What can hang from each mark
bosipo: mezu vadokek
punu: fulu
kabar: rupo
mezu: bosipo
rupo: fulu kabar
vadokek: bosipo fulu
fulu: punu rupo vadokek
rino: vadokek

Known rows, with every way that one mark hangs from another
punu(fulu(rupo(kabar) vadokek(bosipo))): [112, -144, 34, -16, -25, -191, -164, 177, 43, 27, 85, -275, -202, -34, 51, 457, 83, -119, 257, -153, -254, -91]
bosipo(mezu vadokek(fulu(punu))): [-231, -200, 134, 62, 81, -70, 95, -212, -22, 44, 68, 248, 4, 72, 58, -277, 107, 101, -300, 232, 59, -9]
kabar(rupo(fulu(punu vadokek(bosipo(mezu))))): [85, 445, 23, -19, 201, 64, 42, -9, 58, -275, 170, 175, -112, -274, -194, -240, -47, -58, -259, 9, 341, -102]
fulu(punu rupo(kabar) vadokek(bosipo)): [268, 175, 50, -31, 134, -92, 21, -28, -21, -304, 220, -282, -283, -2, 55, -3, 4, 8, 299, -274, 20, 155]
vadokek(bosipo(mezu) fulu): [-124, -127, -139, 34, -191, 224, -91, 119, -45, 286, -228, 337, 262, 21, 137, 259, 31, -151, -216, 125, -98, -148]
vadokek(bosipo(mezu)): [46, -23, -268, 7, -199, 297, -67, 157, 158, 141, -157, 324, 207, 32, -99, 124, 88, -132, -207, 64, -55, -16]
punu(fulu(rupo)): [-67, -298, 52, -5, -134, -57, 10, 92, 94, 242, -152, 7, -53, 66, -147, 377, 33, -156, 46, 119, -156, 54]
vadokek(fulu(punu)): [-34, -36, 118, 67, -112, 130, 7, -238, -149, 163, -108, -20, 90, 169, 87, -105, -48, 126, -190, 27, 121, 75]
mezu(bosipo(vadokek)): [74, -186, -117, 19, -137, 155, -171, -110, 136, 417, -148, -89, 201, -60, -289, -304, 109, 174, -96, 133, -161, -167]
rino(vadokek(bosipo)): [-12, -111, -259, 79, -291, 225, 10, 174, 93, 210, -209, -82, 340, -119, 0, -144, 28, 157, -47, -7, 57, -1]
kabar(rupo(fulu(punu))): [81, 371, 19, -94, 25, 60, 63, -122, 130, -21, 47, 52, 41, 38, -242, -324, -147, 83, -348, 85, 341, -53]
rupo(fulu(punu vadokek) kabar): [98, 325, 135, -45, 155, -94, -13, -116, -44, -451, 126, -159, -86, 265, -222, -294, -44, 288, -45, -28, 294, 85]
kabar(rupo): [107, -1, -31, -59, -103, 276, 37, -23, 370, 278, 61, 84, 202, -123, -288, -77, -71, -54, -375, -28, 88, -20]
kabar(rupo(fulu)): [-31, 163, -45, -91, -47, 158, 28, 77, 263, 158, -69, 134, 216, -22, -336, -130, -136, 16, -391, 137, 210, -141]
punu(fulu(rupo vadokek(bosipo))): [62, -255, 82, 121, -63, -25, -135, 152, 5, 161, -38, -236, -211, -194, -32, 385, 140, -188, 250, -64, -130, -24]
rupo(fulu(punu vadokek(bosipo)) kabar): [239, 371, -20, -29, 69, -32, -149, 26, -112, -314, 71, -257, -82, 194, -4, -176, 11, 195, 43, -110, 203, -88]
rupo(fulu(vadokek(bosipo)) kabar): [123, 154, -89, -30, 1, 45, -222, 177, 20, -150, -36, -189, 100, 156, -111, 13, 7, 116, 27, -58, 96, -144]
punu(fulu(rupo(kabar) vadokek(bosipo(mezu)))): [-6, -80, -1, -83, 65, -232, -62, 213, 67, -175, 142, 112, -196, -73, 2, 497, 97, -216, 156, -41, -288, -54]
bosipo(mezu vadokek): [-132, -291, -81, 26, 35, 84, 62, -12, 323, 67, 15, 314, 141, 29, -271, -214, 191, 39, -301, 266, 26, 59]
vadokek(bosipo): [182, -106, -217, 71, -271, 348, -180, 140, 124, 326, -207, -62, 207, 69, -46, 78, 84, -34, -109, -49, -18, -64]
kabar(rupo(fulu(vadokek(bosipo)))): [106, 186, -5, 14, 35, 196, -143, 157, 176, 122, 23, -129, 68, -293, -230, -107, -69, -53, -162, -42, 260, -203]

Rows
[91, -125, -3, 113, -8, 124, -38, 125, 83, 5, -48, -158, -113, -223, -112, 89, 49, -122, 263, -141, 47, 151] : fulu(rupo vadokek(bosipo))
[139, -19, -42, -54, 58, -10, -58, 151, 127, -134, 115, -184, -95, -43, -28, 176, -6, -76, 287, -211, -80, 93] : fulu(rupo(kabar) vadokek(bosipo))
[34, 323, -31, 67, 103, 73, -35, 19, -126, -378, -32, 167, -106, -17, -150, -199, 62, 49, -71, 76, 333, 44] : rupo(fulu(punu vadokek(bosipo(mezu))))
[133, 155, -29, -139, 58, -120, 174, -100, 73, -256, 123, -35, -135, 276, -27, -51, -94, 54, 103, -97, -25, 259] : fulu(punu rupo(kabar))
[-42, -1, 83, -106, 118, -315, 5, -246, -179, 111, 88, -167, -38, 88, 182, -181, -65, 153, 197, 34, -290, -162] : mezu(bosipo(vadokek(fulu(punu rupo(kabar)))))
[76, 151, 36, 51, 176, 5, 144, -37, -35, -364, 106, 122, -309, -211, -80, -32, 32, -147, 171, -97, 127, 269] : fulu(punu rupo vadokek(bosipo(mezu)))
[88, -23, -23, 96, -197, 213, -138, -73, -225, 306, -137, -154, 99, 98, 292, 26, 14, 10, -119, -40, 22, -103] : vadokek(bosipo fulu(punu))
[-104, -260, 188, 111, 2, -12, 5, -235, -47, 238, 19, -134, 17, 101, 124, -315, 102, 197, -201, 146, 92, -27] : bosipo(vadokek(fulu(punu)))
[90, 419, -73, -74, 152, -67, -60, 36, -99, -516, 127, 137, -72, 159, -64, -132, 14, 115, -87, -24, 208, -49] : rupo(fulu(punu vadokek(bosipo(mezu))) kabar)
[-313, 43, -47, 31, -5, -125, 307, 7, -250, -122, -138, 228, 86, -199, 303, -50, -129, -28, 126, 73, 41, 104] : rino(vadokek(bosipo(mezu) fulu(punu rupo)))
[128, 162, 189, -54, 218, -152, 147, -180, 45, -447, 264, -158, -289, 54, -173, -143, -54, 79, 216, -187, 98, 319] : fulu(punu rupo(kabar) vadokek)
[67, -33, -67, 125, -33, 250, -85, 104, 124, -68, -13, 195, 51, -181, -192, 19, 127, -112, -113, -40, 79, 66] : fulu(vadokek(bosipo(mezu)))
[-114, 47, -25, 20, 11, -18, 114, -6, -219, -19, -96, 271, -70, 0, 278, 169, -71, -194, 56, 70, -44, 61] : vadokek(bosipo(mezu) fulu(punu rupo))
[-112, -289, 18, 57, -136, 95, -196, -175, -61, 553, -209, -99, 281, -83, -28, -191, 44, 132, -99, 163, -223, -311] : mezu(bosipo(vadokek(fulu)))
[73, 49, 244, 103, 168, -10, 174, -217, 21, -293, 112, -103, -304, -97, -249, -204, -11, 26, 200, -118, 255, 384] : fulu(punu rupo vadokek)
[-15, -77, 99, 57, -52, 26, -145, -337, -207, 389, -79, -181, 106, -24, 58, -361, 43, 220, -104, 108, -103, -222] : mezu(bosipo(vadokek(fulu(punu))))
[57, 67, -24, -66, -16, -108, -20, 5, -197, 57, 18, -138, -50, 200, 430, 192, -102, -58, 184, -132, -169, -44] : vadokek(bosipo fulu(punu rupo(kabar)))
[-298, -482, 157, 85, 44, -117, 76, -20, 70, 287, -76, -19, 43, -23, 31, -31, -3, -40, 58, 228, -78, 4] : bosipo(vadokek(fulu(rupo)))
[176, 181, -1, 102, 35, 178, -19, -81, -15, -222, 112, 97, -141, -128, -97, -147, 133, -8, -94, -96, 195, 145] : fulu(punu vadokek(bosipo(mezu)))
[-30, -194, 190, -57, 79, -264, -23, 23, 82, -121, 153, -161, -199, 31, -157, 337, 32, -25, 174, -64, -173, 59] : punu(fulu(rupo(kabar) vadokek))
[-374, -47, -174, -86, -28, -186, 233, 210, -76, -81, -86, 287, 275, -66, 302, 205, -164, -36, 120, 59, -217, -55] : rino(vadokek(bosipo(mezu) fulu(rupo(kabar))))
[-69, -113, -67, -78, -100, -29, -57, 170, -41, 217, -78, -41, 144, 144, 320, 384, -95, -141, 186, -53, -282, -133] : vadokek(bosipo fulu(rupo(kabar)))
[-85, -200, 27, 61, 33, -94, -39, 198, 21, -33, -6, 138, -201, -240, -96, 429, 118, -284, 143, 27, -155, 26] : punu(fulu(rupo vadokek(bosipo(mezu))))
[-63, 164, -67, -127, 78, -151, 107, 18, -176, -146, 49, 230, -58, 156, 363, 242, -95, -165, 57, -23, -185, -14] : vadokek(bosipo(mezu) fulu(punu rupo(kabar)))
[-122, 69, -63, -47, -15, -210, 177, -3, -257, -72, 2, -177, 102, 33, 458, -19, -177, 135, 243, -104, -75, -6] : rino(vadokek(bosipo fulu(punu rupo(kabar))))
[-20, -182, -11, -123, -83, -207, -14, 118, 128, 102, 12, -27, -32, 257, -51, 438, -2, -67, 77, 29, -284, -11] : punu(fulu(rupo(kabar)))
[-226, 60, -97, 86, -134, 65, 149, -30, -237, 2, -134, 198, 238, -118, 275, -146, -47, 130, -142, 90, 99, -1] : rino(vadokek(bosipo(mezu) fulu(punu)))
[-149, -181, 187, -74, 181, -331, 125, -175, -40, -44, 198, -125, -120, 205, 235, -158, -3, 115, 99, 72, -99, 19] : bosipo(vadokek(fulu(punu rupo(kabar))))
